Every row comes from one small tree of marks. The marks that hang from a mark follow it in brackets, in alphabetical order. Every link used is in the known rows. Which tree was each row made from?
Known rows:
rinip(likif muke ninu(neka) tesote): [ 38 -10  25  16  65 -30 -55 -52 -88  -4 -48 -53 -53 -16  -2 -24  66 -64
   0  22  23 -21 -31 -16  77   2 -61   7  17 -12 -56 -23 -28  16  -6   2
   4 -28 -13]
rinip(gamina likif muke ninu tesote): [ 34   7  27  19  61 -14 -42 -63 -83   0 -51 -46 -60  -3   2 -27  32 -62
  -1   7  24 -13 -36 -22  82   5 -54  10  -7   1 -62 -28 -28   9  -7   5
 -10  -8 -11]
gadal(suvus): [ 37  35  -1 -34  30  27  40  -2  -2 -19 -49 -25 -21   3 -11  -8 -33 -45
  40 -11  16  34 -33 -21  42  -8   9  24 -44  29   4   9  10  13 -14 -15
 -39  -7  -8]
rinip(ninu(neka)): [ 40   9 -19  -2  49   5  15   2 -26  -4 -44 -45 -24   5  -6 -10  16 -60
  27   8   6   4 -21 -20  57 -10 -25  24 -14  17 -16  -5   0  12  -8 -14
 -10 -21  -7]
rinip(likif muke ninu tesote(dudof)): [ 25   3  33   3  59 -28 -63 -57 -81  -2 -58 -34 -49 -27  11 -14  38 -63
   1  21  11 -13 -15 -19  71   5 -65  17  -1  -2 -47 -19 -20  30  13  10
  -7 -12  -9]
boked(rinip): [ 38  26 -16   4  48  22  28   8  -6  -7 -58 -28 -19  19  -7   6 -36 -64
  33  -1  -6  30 -20 -23  45 -19   3  32 -14  18 -11   3   6   6  -9 -27
 -18 -16  -9]
dudof(tesote(rinip)): [ 36  44   1 -14  45  18  14  -6   5   1 -39 -28  -2   4   9  10 -17 -63
  42   1 -12  29   9 -28  44 -14  -4  38 -32  39 -12  12  40   6  18 -29
 -37   7  -1]
rinip(boked): [ 34  30  10  -2  38  10  37  14 -20   0 -45 -28 -23   1  -6  -8  -9 -58
  26 -18  -1  15 -19 -21  51  -2 -20  26 -29  20  -8  -1   2  19  -8 -16
 -32 -13  -4]
rinip(boked gamina muke ninu): [ 17  31  -6   8  53 -13   8  -1 -74   7 -50 -42 -51   0  -3 -23  19 -60
   5 -11  17 -18 -38 -27  74   8 -58  12 -13  11 -50 -21 -20  15 -10   7
 -12 -22  -9]
sizibot(radu): [ 48  22  15 -10  56  24  48  10  10 -12 -31 -23 -32  32  -2   6 -12 -48
  14 -13 -10  33   2 -16  29 -10  13  26 -25  28  17  17  15  24  -5 -26
 -37  -9   2]
rinip(boked gamina likif tesote): [ 45  20  44  20  57   8 -26 -47 -54   2 -43 -38 -50   9  -3 -21  29 -62
   8 -12  18   0 -29 -20  77  11 -39  17 -22  12 -50 -22 -18   5  -7  -8
 -22   1  -8]
lunid(gamina(radu rinip(ninu(neka)))): [ 36   4  20 -12  50 -53  31  10  29   0 -33 -42 -43  -8  -1 -18  13 -39
  25 -14 -19  31  -1  -6  26 -20  -1  21 -14   8  18  -5  28   0   2 -27
 -13 -15  19]
dudof(tesote): [ 31  37  -2  -7  39  20  28 -15   1   0 -59 -27  -8   1   1   0 -27 -60
  41  -3  -6  33   5 -16  44 -12   2  38 -36  33   8  10  25  11  12 -17
 -38   0  -3]
ninu(neka(boked(rinip(likif muke)))): [ 40  19  -9  12  77   4 -18 -11 -44  -5 -57 -52 -26   9 -17  -7  40 -73
   3  12  12  -2 -25 -20  60  -4 -19  25  17  -8 -41 -11  -9   1 -11 -18
   4 -48 -15]
gamina(lunid): [ 37  47  16 -10  43  10  46  16  19  -6 -63 -23 -20  17 -14 -15 -20 -60
  21 -18 -16  41  -7 -28  12 -17  14  24 -32  12  19   9  15  17  14 -35
 -31   2  12]
ninu(neka): [ 43  28  -5  -3  49  21  29  -8  -4  -6 -46 -44 -15  13 -12  -5   5 -60
  33   1   2  19 -18 -16  51 -17   4  28 -18  21  -3  -2   7   8  -9 -24
 -12 -20  -6]
ninu(neka(boked(rinip))): [ 45  28 -21  10  73  18   0  -2 -18  -5 -53 -47 -18  20 -16  -3  20 -72
  15  11   6  10 -20 -19  54  -4 -14  30   7   4 -25  -3   1  -3 -11 -25
  -1 -43 -13]
gamina(radu(sizibot) rinip(boked muke)): [ 28  15  49 -14  72 -47  24   9  -7  -3 -25 -37 -44  16  10 -19  28 -25
 -11 -45 -22  25   4  -3  44  -2  -6   6 -10  -2  18   9  17  19 -11 -13
 -24 -16  28]
lunid(gamina): [ 34  23  13  -7  29 -16  58  11  30  -3 -48 -23 -31 -13  -7  -7 -37 -59
  37 -15 -13  37 -11 -14  19 -21  10  34 -34  26  12  -4  19   8   7 -32
 -34 -15   8]
lunid(gamina(radu(sizibot) rinip)): [ 37   9  42 -17  55 -51  51  15  55  -4 -29 -28 -41   7   6 -12 -10 -32
  13 -37 -31  50  10  -1  12 -18  25  23 -27  13  39   8  36   4   5 -36
 -33 -11  34]
viro(lunid): [ 39  38   7  -5  28   8  57  13  18  -1 -61 -27 -23 -14  -8 -16 -49 -59
  17 -13 -12  37 -12 -37  22 -21   8  35 -33  21  14  -8  18  10  18 -41
 -39   5  -5]
tesote(dudof rinip(gamina)): [ 33  67   4 -23  54  30   0 -16   7   2 -33 -30 -10  19  13  14 -19 -67
  35   1 -16  23   0 -37  53 -13  -4  40 -38  46 -25  -2  33   7  22 -27
 -20  15   0]
viro(lunid(gamina)): [ 35  32  14  -5  23 -25  66  22  37   2 -62 -24 -37 -30  -9 -18 -50 -62
  19 -14 -16  41  -8 -33   3 -24  11  37 -29  20  19 -13  24   5  31 -49
 -39  -4   2]
viro(lunid(gamina(radu))): [ 36  21  20  -8  35 -44  62  26  47   2 -55 -30 -41 -24  -8 -17 -39 -59
  14 -20 -22  45  -2 -25  -7 -25  15  31 -25   8  26  -9  28   9  31 -53
 -38  -8   9]
rinip(gamina(radu) ninu): [ 38  15  -8  -3  59  -4  24  -3  -9   0 -39 -45 -37  27   0 -11  -5 -55
  18 -14  -1  17 -18 -16  50  -6 -14  19 -31  14 -11  -4   3  10 -10 -18
 -21  -7   3]
boked(rinip(likif)): [ 43   8  -2   7  52  17   5   3 -26 -10 -59 -31 -26  10  -6   4 -14 -65
  23  -1  -1  22 -22 -25  51 -19   4  29  -9   8 -23  -3  -1  10  -9 -24
 -19 -13 -10]
viro(lunid(gamina(radu(sizibot) rinip))): [ 38  20  36 -13  44 -53  59  26  58   1 -45 -28 -45 -15   1 -22 -28 -40
   2 -34 -31  51   9 -23  -3 -23  23  27 -24  11  39  -5  38   1  29 -52
 -38  -1  23]
gamina(rinip(likif muke tesote)): [ 36  25  58   1  43  -2  -8 -54 -36  -6 -44 -35 -37 -13   1 -26  10 -37
  13  -8  -2  18 -15 -17  72  -8 -15  16 -14  11 -12 -14   3   4 -14  -2
 -21   9   3]
muke(rinip(ninu(neka))): [ 34   7 -28   9  55   3   2   4 -29  -4 -39 -46 -32 -13  -6  -8   6 -67
  33   9   8   5 -25 -26  73  -9 -20  25   1  -2 -24  -6 -18   5  -9  -2
  -9 -19 -12]
neka(boked ninu): [ 42  27 -12   4  71  22   7  -5 -11  -3 -48 -41 -13   8 -11 -13  -2 -75
 -11   2   1  12 -12 -24  51  10 -37  39 -17   1 -21  -2   4  -1 -13 -19
 -28 -37  -5]
ninu(neka(boked(rinip(muke tesote)))): [ 40  28  -9  18  78   3 -21 -25 -37  -2 -55 -50 -27  14 -15  -9  32 -73
   8  17  12   1 -23 -15  61   2 -32  24  19  -4 -39 -10  -9  -3 -10 -19
   7 -48 -14]
gadal(rinip(gamina)): [ 30  26 -19 -16  38  45  56  -8  -9  -9 -57 -34 -23  14 -11 -17 -66 -59
  38 -26  11  22 -24 -20  51 -12   9  23 -27  36  -9   1  14   3 -16 -13
 -37  -6   3]
boked(rinip(likif muke ninu(neka))): [ 34  -6 -18  12  67 -16 -28  -1 -73  -6 -62 -47 -42  -1  -6  -6  36 -69
   8  16  13 -10 -33 -25  65 -14 -32  16  23  -9 -52 -15 -20  13 -10  -8
   7 -37 -17]
lunid(gamina(radu rinip)): [ 35  18  36 -15  41 -40  54   8  48  -2 -35 -32 -37  -6  -2 -13 -19 -37
  29 -26 -27  48   3  -6  18 -23  20  26 -29  14  33  -1  35   2   2 -33
 -30  -4  23]
gamina(lunid radu rinip(boked muke)): [ 24  43  52 -14  63 -47  25  18  -1   0 -48 -35 -44   9  -6 -33  32 -33
  -4 -38 -26  32   3 -17  19  -8  -5   4  -7 -16  21   5  19  20   6 -22
 -16  -3  27]

Write each row's tree:
[ 24  59  13 -24  69  -5 -10 -19  -8   4 -32 -39 -23  16  14  11   1 -65
  20  -4 -18  18   1 -30  48 -13  -9  28 -21  24 -28  -3  27  16  22 -25
 -10   0   4]	tesote(dudof rinip(gamina(radu) muke))
[ 36   8 -14   3  53 -10   3  17 -49   3 -41 -44 -33  -1  -6 -14  41 -60
  19   3  11 -12 -26 -21  64   4 -54  18  -6  10 -32 -10 -10  16  -8  -6
  -7 -28  -8]	rinip(boked ninu(neka))
[ 34  21  11  20  51   1  -7 -16 -31   0 -37 -32 -39 -15  -5 -12  -3 -67
  30  -4   7  10 -22 -22  75   5 -34  24  -5  -1 -29  -7 -22   8  -7  -3
 -23 -11 -10]	muke(rinip(boked tesote))
[ 38   9  15  13  48 -16 -14 -16 -51   4 -40 -31 -42  -4   2 -17  22 -58
  16   4  11  -6 -22 -18  67  16 -75  16 -14  11 -36 -10 -14  17  -5  -3
 -21 -14  -6]	rinip(boked ninu tesote)
[ 36  36  28  -4  81 -24  27  24   8   1 -43 -35 -46  47  -4 -19  25 -54
  -9 -45 -14  27  -5 -17  19   2  -1   8 -26  -1   4   8   6  16  12 -34
 -24 -11  24]	rinip(boked gamina(lunid radu(sizibot)))
[ 33  40  -4  -9  53   3   9  -3 -35   2 -27 -41 -29  12   6  -5  -1 -62
  19  -1  -1   1 -25 -40  63  -9 -29  21 -18  27 -50 -11  13   4  -3 -20
 -16  -5  -4]	tesote(rinip(gamina muke ninu))
[ 32   8 -38 -11  50  28  29  -5 -32  -6 -53 -46 -31  12 -11 -22 -25 -61
  31 -10  21   0 -30 -22  61  -7 -18  16  -9  28 -28  -5   4   2 -15  -7
 -17 -19  -1]	gadal(rinip(gamina ninu(neka)))
[ 37   1  27 -13  58 -52  52  23  48  -5 -34 -28 -40   9   2  -3 -14 -51
  14 -33 -24  45   5   0   1 -17  20  23 -26   9  29  10  25  15  11 -42
 -35 -26  26]	lunid(gamina(radu(sizibot)))
[ 26  21  39 -13  43 -52  48   3  29  -1 -39 -33 -43 -14  -2 -18 -12 -37
  22 -26 -25  39  -2  -5  21 -22  13  21 -19   7  25  -5  28   6   1 -26
 -24 -13  21]	lunid(gamina(radu rinip(muke)))
[ 26  37 -23  10  66  -6   3   8 -41   0 -72 -37 -44  24  -9 -14  -3 -69
   9   1   2   9 -30 -33  43 -12 -22  16   3   0 -38  -9 -10   5   4 -16
   1 -19  -5]	boked(rinip(gamina(lunid) muke ninu))
[ 34  38  25  -9  22 -24  64  15  44   2 -57 -25 -37 -32  -7 -24 -46 -47
  20 -19 -21  45  -4 -34  11 -25  15  36 -30  24  26 -16  33  -4  26 -44
 -37   9   9]	viro(lunid(gamina(rinip)))
[ 25  12  33   4  46 -16   2  -1 -73  -3 -52 -35 -43 -22  -6 -17  29 -59
   2 -16  10  -7 -28 -23  62  -2 -32  15  -6  -4 -36 -15 -17  29  -9   0
 -22 -23  -6]	rinip(boked likif muke)
[ 43  22  -6  -8  56  -7  -5  24 -34   3 -17 -43 -23   5   4   0  38 -64
  23   5   1  -8 -19 -36  61  -2 -49  21  -6  20 -48  -6  14  10   0 -24
 -11 -15  -5]	tesote(rinip(boked ninu(neka)))
[ 40  -7  54 -15  58 -55  33  10  40  -7 -28 -30 -47   0   7 -13   9 -33
   6 -37 -27  44   9  -3  16 -19  26  20 -24   5  30   3  31   7   6 -33
 -33  -8  32]	lunid(gamina(radu(sizibot) rinip(likif)))
[ 38  48  19 -20  58  26 -22 -22 -12   0 -33 -33 -18  10  13  13   4 -68
  24   1 -11  17  -2 -39  60 -13  -4  37 -34  35 -37  -9  26  10  23 -24
 -19  18  -1]	tesote(dudof rinip(gamina likif))
[ 30  -4 -10  10  58 -13 -15   3 -68  -6 -63 -36 -41  -5  -2  -4  10 -65
   9   9   7  -2 -31 -27  61 -13 -31  19  10  -5 -46 -11 -16  17  -9  -7
  -6 -28 -13]	boked(rinip(likif muke ninu))
[ 18  41   3 -20  57 -21 -28   9 -53   7 -34 -31 -28 -15  16   6  27 -66
  15  10  -8 -11  -6 -38  61   2 -64  27  -8  20 -49  -7  13  28  24  -6
 -10 -11  -3]	tesote(dudof rinip(boked muke ninu))
[ 38  31 -14 -11  54   4  -9  -4 -14   4 -36 -40  -9   3   9   6  16 -65
  37  15  -3  11   4 -28  52 -10 -25  33 -17  32 -26   6  33   4  18 -23
 -20  -4  -4]	dudof(tesote(rinip(ninu(neka))))
[ 29  14  15   9  49 -20 -11 -39 -58  -1 -50 -36 -43 -10   2 -20   6 -58
  13  11  10  -3 -26 -16  65   4 -59  14  -6   6 -34 -12 -16  17  -6   0
 -14 -19  -7]	rinip(muke ninu tesote)
[ 25  47   7  -9  48  -5   1  -2 -29   7 -41 -31 -15  -7   9   2   8 -65
  30  -2  -6  11   2 -29  51  -4 -28  30 -15  28 -30   4  28  11  17 -17
 -28  -7  -3]	dudof(tesote(rinip(boked muke)))
[ 19  10   3  -7  46  12  19  -8 -70  -5 -60 -40 -46 -10 -11 -29 -15 -61
  11 -29  25  -9 -35 -24  66  -1 -22  10  -3  11 -44 -14 -10  15 -15   5
 -27 -21  -1]	gadal(rinip(boked gamina likif muke))
[ 41   5 -12  12  68   5 -15   7 -43  -6 -56 -37 -29   6  -8  -4  13 -73
  -2   8   7   3 -21 -26  58   5 -35  29   0  -6 -41  -5  -7   4 -11 -15
 -17 -33 -11]	neka(boked(rinip(likif ninu)))
[ 41  13 -19   2  62   3   3   1 -31  -2 -45 -48 -23   5  -9 -13  28 -65
  12  12   9  -3 -20 -21  60   3 -39  25  -7   8 -25  -6  -2   6 -10 -12
  -9 -32  -8]	rinip(ninu(neka(boked)))
[ 44  57  29   9  55  17  10 -41   5  -2 -58 -32 -35  33  -9 -22 -12 -62
  20 -10  -1  33 -16 -23  37  -4  -7  19 -31  20 -11  -5   1  -2  11 -29
 -21  11   5]	rinip(gamina(lunid) tesote)
[ 48   3   9  -5  60 -13 -28  18 -52   0 -16 -46 -31  -4   5  -2  61 -65
  12   5   7 -15 -21 -38  66  -2 -49  18  -1  10 -60 -12   7  13   0 -21
 -11 -13  -5]	tesote(rinip(boked likif ninu(neka)))
[ 38 -18  -2 -33  39  11 -14 -26 -57 -23 -53 -30 -44 -18  -8 -28 -17 -48
  27  -3  44   3 -41 -20  59   7 -36   5 -11  14 -36   1  -5  15 -17   4
 -37 -13  -5]	gadal(rinip(likif ninu tesote) suvus)
[ 41  37  23  -9  78  -9  38   9  32  -5 -46 -35 -37  54  -4 -15  -1 -54
   0 -39 -20  44  -1 -15  11 -10  27  14 -33   6  19  14  15  12  12 -41
 -28  -3  26]	rinip(gamina(lunid radu(sizibot)))
[ 33  56  39 -11  42  -1  36  18   9  -2 -53 -24 -29   9  -9 -30   6 -37
  15 -29 -20  34  -3 -30  31  -9  -3  18 -27  12  18   3  21   8   8 -21
 -26  15  19]	gamina(lunid rinip(boked))
[ 38  22  43  -6  37   8  16  -5 -25  -4 -39 -32 -31  -9  -1 -21  14 -35
  17 -23  -5  19 -13 -24  68  -7  -9  22 -28  17  -5  -9  12   8 -15  -6
 -29  11   5]	gamina(rinip(boked likif))
[ 34  54   0  -7  51  17   4  -7 -11   9 -37 -33 -14  12   9   3  -1 -65
  35  -6  -4  18   1 -31  55  -2 -18  33 -31  40 -30   3  32   1  17 -22
 -31   6  -3]	dudof(tesote(rinip(boked gamina)))
[ 30  -1 -14 -31  38   5   0  -8 -56 -15 -50 -28 -45 -16  -9 -29 -18 -47
  30  -7  44  -4 -41 -19  60  18 -59   5 -10  19 -36   3  -5  16 -17   7
 -34 -23  -5]	gadal(rinip(boked ninu tesote) suvus)
[ 20  18   1 -31  38   3   8 -20 -63 -16 -57 -27 -45 -19 -13 -31 -24 -48
  27 -15  42   0 -43 -15  57  13 -44   3  -1  14 -34   1  -7  18 -18   8
 -32 -30  -5]	gadal(rinip(boked muke tesote) suvus)
[ 28  10   8   6  55  -5  -8 -24 -74  -3 -54 -47 -50  -3  -1 -22  20 -60
   1  -5  17  -9 -37 -29  73  -5 -29  14 -15   5 -49 -24 -20  13 -10   4
 -14 -11  -9]	rinip(gamina likif muke ninu)
[ 43  22  60 -18  60 -25  18   5  24  -8 -46 -36 -35  14  -5 -26  25 -33
   2 -33 -30  47   9 -20  15 -21  26  11 -22 -13  32   8  27  14   7 -33
 -25  17  29]	gamina(lunid radu rinip(likif))
[ 52   7   5  -7  66  -1 -27   5 -37  -3 -20 -49 -24   3   2   0  50 -68
   8  12   4  -7 -17 -38  62  -3 -37  25  -3   8 -56  -9  14   5  -2 -26
 -13 -17  -6]	tesote(rinip(likif ninu(neka(boked))))
[ 33  44  14  23  62   2 -11 -18 -23   4 -48 -35 -50   5  -9 -23   5 -71
  21 -11   6  14 -23 -30  63   7 -25  18  -8  -5 -33 -11 -23   0   7  -9
 -16   0  -3]	muke(rinip(boked gamina(lunid) tesote))
[ 19   2   1 -38  36   5  12   4 -75 -20 -59 -30 -47 -29 -15 -29 -12 -48
  19 -24  43  -4 -47 -23  57   5 -23   3  -4   7 -36  -1  -7  24 -20   9
 -36 -29  -5]	gadal(rinip(boked likif muke) suvus)
[ 37   5   8   9  54   0 -11  -1 -67   2 -44 -42 -51   1  -1 -20  36 -61
   4 -12  19 -13 -33 -30  76   7 -45  16 -24  10 -52 -22 -18  13 -10   2
 -20  -6  -9]	rinip(boked gamina likif ninu)
[ 27  15 -14   0  53 -15   6  -6 -56  -2 -51 -48 -34  -7  -6 -16  26 -59
  16  10  11  -9 -28 -20  62  -9 -37  17   3   5 -29 -12 -11  17  -9  -3
  -1 -34  -9]	rinip(muke ninu(neka))
[ 32  50   6  20  68   0 -10 -30 -29  -1 -72 -34 -43  31 -10 -14  -8 -70
  13   2   2  20 -26 -25  44  -9 -17  16   4   3 -36  -9 -11  -1   6 -23
  -1 -15  -5]	boked(rinip(gamina(lunid) muke tesote))
[ 39  23  24   7  50  16   7  -9 -45   0 -47 -39 -41   8  -7 -16  17 -61
  11 -22  13   4 -29 -27  68   0 -15  20 -31  16 -37 -17 -10  10 -10 -10
 -27  -2  -7]	rinip(boked gamina likif)
[ 26  43   6  18  61  10 -28 -37 -33   7 -44 -34 -43  -7   0  -9  -1 -72
  29   1   8   8 -18 -24  85   9 -35  28 -12   9 -37 -13 -21   4   9   4
 -12  -1 -12]	muke(rinip(boked gamina tesote(dudof)))
[ 37  23  32   2  43  -7  -3 -22 -31   2 -35 -32 -38  -5   5 -26  16 -34
  19  -6  -2   8 -14 -19  75   8 -53  17 -20  20 -15 -10   5   3 -13   1
 -20   8   3]	gamina(rinip(boked ninu tesote))
[ 37  44  10  18  60  14  -2 -30  -5  -1 -51 -35 -41  10 -10 -20 -16 -70
  27  -6   2  27 -20 -29  58  -5  -3  22 -15   0 -20  -7 -15  -5   6 -15
 -18   7  -1]	muke(rinip(gamina(lunid) tesote))
[ 28   2 -33 -46  30  23  36  11 -31 -22 -55 -27 -30 -10 -11 -22 -48 -45
  39 -12  33  13 -39 -23  48   0 -18  12 -22  27 -14  11   8  15 -20   0
 -40 -17  -3]	gadal(rinip(ninu) suvus)
[ 37  28  32 -11  32 -44  61  19  53   3 -50 -31 -42 -26  -4 -24 -36 -44
  14 -25 -28  50   3 -26   2 -26  18  31 -25  12  35 -11  36   1  26 -49
 -35   4  15]	viro(lunid(gamina(radu rinip)))
[ 28  24 -36  15  70   0  -9  -8 -57  -1 -62 -50 -41  22  -8  -8  13 -68
  17  13  14  -5 -38 -26  68 -12 -29  19  13   7 -52 -17 -16  -1 -11 -10
  12 -34 -17]	boked(rinip(gamina muke ninu(neka)))
[ 18  43 -16 -43  42  22  39  -4 -30 -19 -72 -31 -41   5 -21 -35 -45 -50
  27 -27  32  20 -42 -28  33  -5   7   5 -17  19 -16   5   5  10  -8  -5
 -30 -15   4]	gadal(rinip(gamina(lunid) muke) suvus)
